Each row comes from the steps of one path. Every step used is in the known rows, and no mark comes twice. Write the path behind each row, first mark first.
In the rows, 128 means zero.
Known rows:
fasa tiri denupa bamakug sefo: [152 156 112 153 159 129 153 117  74 151 129 136 180 125 143 157 135 131
 135  88 124  85 134 120 111 140 140  85 106 151 144 135 134  88  97 152
  85  97 106  68 146 140  28 149 137 121  89]
bamakug sefo netola: [154 137 137 109 126 105 117 152 142  81 140 136 191 159  85 120  45  92
 136 145 185 121 104 144 120 149 140 154 129 120 119 127 134 121 137 113
 124 100 124 147  99 140 106 104 115 122 142]
fasa tiri sefo: [111 127 123 136 136 107 148 121 149 149 132 135 112 170 131 128 165 121
 124 103 108 131 129 148 130 121 155 110 145 137 133 139 130 113 158 105
 141 103 124  63 120 136 102 144 120 116  97]
denupa bamakug: [119  98 164 132 125 124 144 109 114 139 136 128 101 115 150 139  85 102
 120 126 123  69 100 111 142 154 135 134 126 116 139 147 160  91  98 124
 101 134  53 171 127 147 151 129 100 124  69]
netola bapu: [115 103 142 107  91 166 137  94 166 129 110 130  96 133 117 114  99 155
 118 123 123 109 124 137 135 137 139 135 145 142 140 133 149 124 137 100
 161 151 105 133 102  93 159 124 110 141 104]
bapu netola sefo: [159 111 149 115 142 113 119 169 126 122 117 153 115 161 118 116  78  89
 127 155 131 120 103 143 127 143 135 143 134 115 114 116 102 148 132 149
 149 195 118 147 105 114 164 104 130 123 198]
bapu netola sefo bamakug: [143 113 157  99 139 135 120 155 106  94 147 155 118 148 144 136  73 100
 141 161 128 131 104 138 121 151 131 140 112 109 101 119 120 128 103 155
 119 200 122 127 192 120 160 110 138 128 169]
magid tiri denupa: [128 120 130 139 125 101 118 116 153 161 116 128 107  58 133 117 173 125
 134 116 119 147 132 123 140 124 135 140 126 140 128 114 142 173 123 130
 140 103 182 150  96 119 146 135 140 130 111]
bapu netola sefo bamakug magid: [131 147 130 112 156 131 127 108 111  99 147  84 113 156 144 125  40  76
 142 160 111 111 123 131 132 153 149 127 121 117 104 115 117 133  88 159
 101 231 125 124 180 128 169 108 128 135 184]
fasa tiri bapu netola sefo: [144 121 154 137 153 110 141 184 103 112 104 170 120 136 113 104 152 160
 120 119 134 162 151 194 109 117  86  89 127 145 129 134  92 144 145 136
 155 207 134  58 111  89  93 115 141 117 210]
magid bamakug: [121  96 161 133 112 103 150 102 158 146 129 126 108 145 145 138  85  97
 132 132 121  67 103 137 159 150 137 139 139 116 130 142 159  87 121 123
 141 127 181 163 115 123 176 132 103 138  82]
rafog tiri fasa: [130 121  69 125 135 122 115 126 159 160 123 124 137 220 105 118  83 123
 114 157 134 123 121 136 141 100 100 146 110 117 118 129 157 105 157 166
 155 173 105 165 103 119 153 160 114 118 100]
bapu netola: [141 110 150 117 124  86 131 157 147 125 138 134 101 151 126 113  84  95
 126 146 126 122 110 135 136 146 135 137 141 113 126 134 115 128 128 147
 150 127  86 165  98 141 166 106 126 120 172]
magid tiri sefo netola bapu: [109 138 188 116 123 187 125 132 136  69 117 129 111  90 109  97 191 169
 129 111 197 158 142 137 130 120 161 141 128 125 146 117 147 187 123  82
 133 109 202 118 117 114 119 103 137 139 160]
magid tiri rafog: [140 119 146 127 118  92 118 143 160 159 140 114 111  82 127 113 150 106
 120 133 107 155 129 109 141 122  91 146 145 123 136 131 156 168 148 108
 157  83 141 153 120 148 160 126 112 135 112]
rafog tiri bapu netola: [130 124 156 129 144 105 130 163 123 121 133 145 100 195 110  99 163 178
 124 137 145 159 155 188 123 114  82 137 134 117 128 129  98 138 142 128
 162 152 111 161  98 121 136 117 127 118 183]
tiri sefo bamakug denupa: [104 130  59 119 152 125 129 100 114 130 154 135 171 128 168 161 113 102
 151 133 120 117 124 129 118 143 176 145 111 128 103 113 124 109 114 127
 124  91 149 112 193 155 139 142 133 129  77]
bamakug sefo: [158 132 107 121 124  98 132 128 155 148 136 131 187 148 102 131  42  88
 132 140 113 107 101 151 134 142 141 159 146 123 119 130 128 123 146 117
 154  96 120 146 103 134 107 131 109 129  97]
rafog tiri denupa bamakug: [118 126 133 145 146 142 130  94  89 152 128 130  95 187 161 137 185 148
 129 109 138  84 129 107 121 132 137 132 110 124 133 123 149  88  94 139
  87 146  79 166 126 140 129 153 129 122  83]
netola sefo: [142  99 129 113 123 120 115 127 150 142 107 151 116 146 115 124  73  93
 125 145 115 108  99 145 137 138 135 153 140 126 113 122 130 127 149 110
 150 197 120 141 101  97 167 127 108 130 116]
sefo tiri denupa: [105 118 108 114 132 109 110 114 146 160 129 136 102 172 137 151 173 144
 130 120 104 124 135 119 122 126 153 172 135 143 128 112 125 111 146 127
 119 120 115 135 148 128 146 137 141 123 108]
bapu netola fasa tiri rafog: [141 126 106 128 144 129 125 190 128 135 131 147 112 176 124 118 143 110
 114 153 115 153 128 103 109 110  84  79 121 136 130 149 105 107 151 161
 156  88  87  65 126 138 125 111 141 124 252]
magid tiri: [121 115 158 127  98 102 126 122 169 153 124 121 117  71 119 107  83 118
 122 125 112 151 112 140 161 131 120 151 143 121 133 134 159 168 131 109
 147 114 152 156  92 118 153 128 120 126  97]
sefo netola bapu tiri denupa: [145 127 139 113  67 181 119 128 130  68 101 136  97  47 115 102 244 203
 127 107 189 158 153 110 103 127 144 104 109 138 151 108 114 139 127 144
 115 138 128 129 109  96 128 116 165 137 162]
bamakug sefo netola bapu: [147 141 145 102 111 172 125 132 135  59 122 134 186 152  81 110  69 151
 135 131 196 116 120 148 112 147 138 143 123 136 132 125 141 127 133  97
 135 128 137 123 106 109  92  97 125 142 154]
fasa tiri denupa: [117 114 103 138 119  98 136 109 145 160 115 136 100 146 133 131 175 138
 125  99 113 130 141 129 116 130 137  95 124 160 133 138 136 103 142 131
 135 128 122  68 104 114 111 145 139 115 106]
magid tiri denupa bamakug: [119 124 162 152 141 133 137 108  92 152 122 126 103  36 162 134 175 130
 132 105 134 111 129  97 140 137 135 125 110 130 144 121 156 149  77 139
  90 108 137 159 128 135 122 134 133 126  83]
bapu tiri denupa: [159 121 105 134  81 106 123 119 153 157 115 130  99  42 135 124 218 143
 129 116 101 152 134 111 126 122 147 119 130 128 132 114 100 139 146 165
 131 110 109 152 106 118 143 147 149 126 103]
fasa tiri rafog: [131 116 119 128 119  87 133 138 154 158 141 121 103 170 129 124 150 119
 116 114 102 136 136 116 115 126  88  94 143 140 138 153 151  97 166 110
 152 109  80  75 125 143 125 136 113 123 113]
fasa tiri bapu netola: [126 119 158 138 136  86 151 172 123 118 128 146 102 131 118 104 157 169
 121 114 130 162 159 180 119 121  79  85 132 148 141 150 104 125 139 137
 157 137 108  76 105 120  99 109 133 112 184]
bamakug denupa: [121 115  51 129 115  86 122 111 156 155 120 130 164 125 131 137  38 103
 133 121 122 104 112 132 127 143 138 138 131 134 120 125 128 110 135 124
 149 125 113 149  86 129 158 132 122 130 101]
bapu tiri sefo: [151 131 129 132  96 115 134 134 151 149 128 129 112  70 134 120 211 126
 123 126  94 155 123 130 138 115 166 135 148 106 132 120  94 147 160 139
 141  85 115 147 123 141 133 146 131 122  98]
rafog tiri: [117 116 130 118  99 109 118 108 163 156 127 127 109 225 116 112  92 140
 118 128 120 130 116 148 137 125 121 153 151 115 123 135 150 110 151 110
 144 151  95 161  88 125 154 145 113 119  96]
bapu tiri: [152 114 132 125  57 102 128 130 166 149 120 125 112  52 123 112 126 136
 121 127  95 156 112 124 141 122 125 126 149 111 136 129 120 133 151 146
 141 121  82 160 103 124 151 144 129 126  95]
netola fasa tiri: [105 108  98 126 103 144 129 127 160 152 106 157 120 152 115 120  78 121
 111 134 105 136 111 129 132 108 114  93 132 149 124 150 141  91 150 132
 146 124 103  59  98  97 124 139 124 115 159]
denupa tiri bapu: [118 111 147 136 118 115 130 137 117 135 121 137 104 103 119 141 177 165
 113 117 117 151 152 132 132 115  87 114 146 141 128 148  94 142 140 100
 138 123 110 158 109 128 119 128 126 120 100]
tiri bapu: [118  95 140 126 126  98 139 124 159 132 122 141  97  97 116 111 153 140
 118 135 125 129 144 169 135 125 102 144 138 143 131 138 121 128 150  94
 171 129 110 152  92 113 158 124  97 126 100]
bamakug magid tiri denupa: [115 153 102 152 140 102 127  67 157 165 114  55  99  67 131 105 138 108
 131 117 105 126 146 119 151 126 154 127 131 149 134 110 141 179 108 131
 123 134 182 144  82 132 152 136 125 134 122]
fasa tiri: [112 110 131 125  96  92 142 118 165 150 126 127 114 158 121 118  90 129
 115 104 108 132 120 147 134 130 116  97 143 140 134 153 154  98 148 114
 142 137  93  77 101 118 119 138 118 113  94]

Which path is each row?
[128 165 157 125 149 139 122 116 107 100 139  72 128  88 141 111  43  98
 143 147 110 153 130 131 148 138 134 125 123 112 110 107 134 190  75 154
  98 214 183 122 179 125 148 108 139 137 188] => bapu netola sefo bamakug magid tiri
[115 174 120 125  97 207 149  49 125 103 144  56 102  55 154 118 191 171
 132 111  88 144 159 122 130 124 185 106 136 127 135 112 113 146 103 140
 110 142 135  97 203 124 127 147 133 151  95] => netola bapu tiri sefo bamakug magid
[143 120 142 113  39 172 134 110 160 127 104 121 105  48 119 105 149 190
 116 111 105 150 132 128 135 119 132 117 149 126 149 129 127 137 141 135
 153 143  95 138 113  89 139 136 133 141 104] => netola bapu tiri
[121 117 112 120 130 142 112 173 137  89 122 153 118 175 109 112 151 117
 114 151 169 151 122  92  96 112  83  81 110 144 130 151 143  89 162 119
 133  99  98  57 112 130 124 107 127 119 220] => sefo netola fasa tiri rafog
[113 137 151 113 144 130 115 140 132  87 140 136 119 249 111 108 178 135
 132 133 193 138 130 148 118 123 152 157 128 104 120 123 134 125 156  93
 114 126 129 151 104 152 131 125 124 110 147] => rafog tiri sefo netola
[129 156 116 142 139  86 124  94 166 160 139  40 107  93 126  99 116  90
 126 132  91 138 148 103 149 123 108 130 151 131 137 130 156 174 132 108
 142 112 145 148  99 158 166 127 102 139 128] => bamakug magid tiri rafog
[109 152 113 153 154 130 127 139  71  86 127 126 184 163 157 180 152 125
 151 104 202  94 128  87 120 145 158 112 107 111 123 119  99 108 103 124
  81  84 236 147 134 172 100 116 167 127 136] => magid bamakug denupa tiri sefo netola
[156 139 141 134 144 131 146 119  99 138 139 133 185 124 130 147  45  92
 132 128 123  66 100 125 136 152 141 141 123 119 133 133 142 104  94 131
 101 102  77 156 138 150  86 130 102 130  75] => denupa bamakug sefo
[104 153 162 159 135 126 147  72 114 148 127  47 107  54 150 112  57 103
 128 111 108  92 129 108 168 139 138 120 132 121 150 130 173 151  65 123
  79 147 112 167 115 151 138 129  99 132  88] => denupa bamakug magid tiri
[161 123 131 116  61 166 130 130 150 131 120 111  97  57 125 111 212 180
 112 119  98 153 143  98 115 119 105 110 145 128 152 129 121 137 158 129
 163 115  87 135 132 113 145 130 128 152 121] => netola bapu tiri rafog
[129 102 139 100 118 143 118 114 128 111 137 155 122 136 142 143  69  98
 135 152 109 117  99 134 126 144 134 149 120 119  98 124 143 109 120 121
 119 201 126 120 186 108 164 135 115 134  90] => netola sefo bamakug
[128 134 147 111  80 209 142  97 120  99 143 128 108  50 153 131 224 187
 132 117 103 164 142 124 120 121 168 121 129 117 132 114 117 139 119 134
 124 113 133 100 217 112 115 146 145 148  83] => netola bapu tiri sefo bamakug
[152 136 163 125 137 110 140 136 130  76 138 133 201 166 109 141  49  93
 151 141 195  74 101 144 136 160 138 143 118 112 125 135 149  92 118 124
 113 103 213 156 117 141 104 108 118 141 133] => magid bamakug sefo netola
[118 135 179 124 140 117 121 153 138  86 135 132 127  97 113 106 169 113
 136 129 184 158 126 137 137 127 155 151 129 111 129 120 142 182 132  96
 117  85 188 146 108 150 130 109 132 120 146] => magid tiri sefo netola
[114 136 109 114 135 143 124  64 135 113 135  82 117 140 142 127  39  77
 136 149  94  99 119 131 140 149 153 135 124 131 104 118 143 123 101 125
 104 232 129 118 170 115 172 133 102 139 104] => netola sefo bamakug magid
[107 172 151 139 160 114 125 104 146  92 129  57 117 102 112  92 142  95
 138 127 172 142 145 126 149 127 172 138 130 117 133 110 142 187 117  97
 102 114 191 141  92 160 135 105 114 127 158] => bamakug magid tiri sefo netola
[111 129  72 146 126 107 120 134  97 141 112 135 164  92 132 157 135 171
 127  98 126 145 159 130 115 121  90 111 131 149 122 133  81 141 132 109
 134 116 130 143 101 130 107 128 148 124 106] => bamakug denupa tiri bapu
[110 129 100 164 134 113 143 116  84 137 111 129 168  98 152 176 133 167
 137  94 134 103 150 126 131 127  90 105 121 140 127 135  95 111 108 124
 128 114 221 148 121 128 107 134 149 139  95] => magid bamakug denupa tiri bapu
[134 123 166 112 159 153 119 162  77  86 141 169 121 190 130 122 153 176
 135 146 144 168 151 189 109 117  80 141 110 114 105 116 103 140 118 137
 128 223 146 121 186 101 124 121 142 127 183] => rafog tiri bapu netola sefo bamakug
[127 137  30 163 146 122 125 128  94 152 111 112 197 136 149 187  56 116
 136 127 139  76 123  74 141 121 107 101  94 123 121 131 126  90 111 197
 121 136 213 160 130 133 126 152 155 134  92] => magid bamakug denupa tiri fasa
[151 151 132 120 155 111 130 136 120 154 158 115 194 208 135 173 108 109
 144 140  98  92 125 119 127 134 115 172 149 120 129 123 137  91 146 124
 127  63 195 129 197 157 100 135 121 151 107] => magid bamakug sefo tiri rafog
[120 119 101 127 126 113 114  99 143 163 123 135 101 211 129 123 182 144
 132 121 128 126 136 136 122 119 135 146 131 133 121 118 133 116 143 127
 137 140 121 152  91 122 145 151 134 119 106] => rafog tiri denupa
[132 152 146 123 143 143 133 129  86 145 150 126 195 164 136 168  47 127
 133 121 110  91 112 124 127 138 143 169 136 114 138 126 139  92 101 128
  73  96  74 139 189 153  71 137 118 128  77] => denupa bamakug sefo tiri
[140 154  80 157 169 179 143 126  65 148 112 161 188 121 133 154 129 120
 133 119 122  92 120 104 109 121 135  79  91 159 132 129 120  82  93 167
  95  83 112  46 139 117  34 146 143 121 151] => netola fasa tiri denupa bamakug sefo
[151 158 133 124 165 133 125 148  78 149 161 117 192 178 142 173 113 117
 134 129 100  92 126  96 112 133 114 168 135 115 144 127 140  95 121 126
  85  72  65 139 208 179  73 130 116 136  93] => denupa bamakug sefo tiri rafog
[121 127 135 134 137 126 129 134 118 149 138 126 113 155 134 155 187 115
 122 120 107 131 126  99 139 121 155 131 153 116 119 136  94 138 140 109
 124  86 121 148 132 160 118 139 135 114  93] => denupa tiri sefo
[150 129 160 138 157 134 117 191  70 104 112 158 119 123 116 136 174 156
 123 131 131 161 150 141 116 119  87 110 134 127 117 126  54 172 127 136
 136 189 135 141 123 115 112 104 155 117 204] => denupa tiri bapu netola sefo
[132 119  94 137 131 110 121 141 162 155 114 114 143  70 111 111  75 105
 120 151 125 145 124 123 158 103 106 142 108 122 129 127 166 163 134 168
 161 134 164 160 104 113 153 145 119 124 103] => magid tiri fasa
[107 153 131 139 112  99 129  72 177 156 123  50 111  80 116  96  53 100
 128 125  95 136 132 136 170 126 137 134 153 132 135 126 161 174 118 111
 132 144 156 151  78 132 158 131 105 133 112] => bamakug magid tiri
[100 107 108 138 128 145 138 137 143 138  99 169 112 110 109 113 151 160
 109 132 114 157 144 167 122  93  82  87 127 165 131 151 116 108 156 113
 163 122 121  47  98  82 110 136 118 122 166] => netola fasa tiri bapu
[131 110 119 118 136 137 120 165 145 126 120 160 109 146 114 114  75  87
 119 177 128 123  98 119 132 125 129 131 124 119 117 132 100 122 128 160
 155 108 100 147  93 122 174 104 133 125 234] => bapu netola fasa
[109 109 141 110 145 134 139 104 133 122 168 137 107 140 159 147 159  96
 141 145 107 120 117 131 131 142 171 151 126 118 109 129 135 112 123 113
 123  96 129 123 203 151 150 139 113 129  67] => tiri sefo bamakug
[160 143 114 144 171 133 138 113  80 146 133 136 172 111 143 157 131  98
 142 119 133  66 118 111 118 151 156 133 108 135 131 122 129 104  90 148
  98  91 106 149 136 148  80 135 121 131  84] => tiri denupa bamakug sefo
[ 89 123 105 121 142 182 138 115 120 121 147 163 123 151 148 146 157 116
 130 142 100 149 123 126 122 108 150  99 113 137 111 141 132  89 131 130
 120  89 138  21 203 122 100 149 131 121 134] => netola fasa tiri sefo bamakug
[126 108 137 143 148 126 141 103  97 147 126 136  94  99 167 147 173 111
 130 117 131  63 124  92 124 154 154 126 109 137 140 129 140  98  86 143
  95 122  78 163 129 141 145 136 117 127  80] => tiri denupa bamakug
[113 105 170  98  92 170 128 121 155  62 113 135 101 146 103 100 111 161
 125 129 198 115 125 130 120 145 138 130 124 136 140 133 156 120 128  93
 134 162 112 136  95 103 156  97 116 138 150] => sefo netola bapu
[136 119 120 101 140 126 100 156 135 150 132 139 123 202 127 148 142 117
 122 145  93 133 127 110 107 118 114 178 150 128 121 114 122 124 172 106
 130 167 108 121 173 127 153 130 121 137 137] => netola sefo tiri rafog
[131 159 125 125 149 138 113  93 126 125 147  67 122  86 148 121 106  84
 142 143  89 147 141 104 135 126 106 131 125 127 108 113 158 176 107 119
 110 188 182 114 193 135 156 130 111 151 122] => netola sefo bamakug magid tiri rafog
[134 141  52 136 127  99 106 146 105 158 134 112 167 147 144 169 128 121
 127 111 112 130 134  62 107 125  96 108 134 134 126 131 100 125 141 126
 128  85  98 153 126 171 125 131 149 128 115] => bamakug denupa tiri rafog
[119 122 115 128 126 134 132 170 134 132 118 159 116 162 116 116  82 118
 117 147 121 147 112 133 127 116 112  81 125 132 126 147 111 107 134 162
 145 120  99  65 105 113 119 116 146 115 237] => bapu netola fasa tiri
[129 103 128 129 158 137 125 175 128 114 113 175 100 104 108 110 146 131
 117 176 140 145 132 156 123 111  96 126 122 136 120 138  80 137 140 146
 176 112 119 135  94 103 159 101 127 124 244] => tiri bapu netola fasa
[ 98 150  57 124 149 138 121  96 104 136 158 130 176 211 164 154 124 141
 148 118 127 134 135 144 109 122 157 153 113 114 103 107 127 104 123 125
 115 115 152 120 188 147 119 158 142 128  83] => rafog tiri sefo bamakug denupa
[168 120 120 124  74  96 120 149 159 152 139 116 105  68 129 116 194 125
 120 137  91 156 129  95 123 117  98 121 146 112 137 133 115 133 165 144
 150  92  67 159 127 148 154 140 124 133 109] => bapu tiri rafog
[104 138 163 107 127 200 123 119 128  68 122 136 107 241 104 102 202 187
 124 113 207 134 145 150 111 118 158 148 128 120 132 119 139 131 143  83
 125 146 142 124 110 117 120 121 129 133 159] => rafog tiri sefo netola bapu
[121 131 152 135 138 113 129 127 152 153 129 125 118  85 127 116 166 110
 128 123 112 151 125 144 152 117 157 159 149 115 128 120 139 184 140 103
 149  77 186 143 114 138 133 134 122 126  99] => magid tiri sefo
[102 132  73 123 104 130 114 113  91 125 150 121 179 121 164 186  60 138
 142 109 113 136 120  84 115 142 120 112 117 128 107 129 120 109  96 138
  90 119 117 135 190 151 117 137 163 128  71] => sefo bamakug denupa tiri
[134 139 154 128 185 152 114 165  43 125 123 156 114 164 163 165 172 135
 137 124 132  95 129 100 107 138 153 148 103 127 133  97  98 121  80 172
  63 191  99 133 191 131 113 114 163 122 188] => bapu netola sefo tiri denupa bamakug
[117 112 168 143 121 105 135 133 152 139 117 134 109  31 112 101 155 161
 120 122 123 168 149 176 148 112  86 145 138 135 138 132 137 183 139  93
 166 115 174 147  93 105 134 126 111 133 106] => magid tiri bapu
[100 114 122 120 107 150 119 151 149  82 106 163 123 164 100 111  88 125
 119 141 178 147 110 123 114 117 111  85 112 138 129 147 143  89 145 122
 117 129 107  61  92 106 118 111 131 111 203] => sefo netola fasa tiri
[157 123  78 124  75 183 127 125 159 129  95 115 127  45 109 107 136 180
 106 137 119 142 136 112 135  98 118 107 110 129 148 123 132 136 146 189
 167 165 109 139 118  82 143 152 135 141 112] => netola bapu tiri fasa
[154 165 166 149 162 137 124 148  64  83 132 133 193  57 126 132 141 124
 149 111 205 114 127 104 119 143 140 130  89 123 140 110 150 156  69 140
  64  81 172 151 133 151  55 109 150 128 139] => magid tiri denupa bamakug sefo netola
[107 109 138 138 120  95 151 128 148 138 117 140 103 116 116 109 155 171
 117 103 113 154 156 183 126 115  82  93 141 157 141 154 132 112 155  99
 161 140 110  68  99 104 104 134 113 117 104] => fasa tiri bapu
[149 159 142 116 170 108 123 189 105 119 146 142 188 166  99 136 117 162
 135 139 120 158 153 188 115 120 108 174 141 128 127 113  78 150 145 135
 138  95 133 129 161 132  71 108 142 128 189] => bamakug sefo tiri bapu netola
[115 135 157 129 141 131 113 156 104  82 140 132 120 168 123 145 195 121
 127 126 183 140 130  93 118 130 154 126 131 112 122 135 101 140 135 102
  94  93 126 150 125 174 110 111 146 109 141] => denupa tiri sefo netola
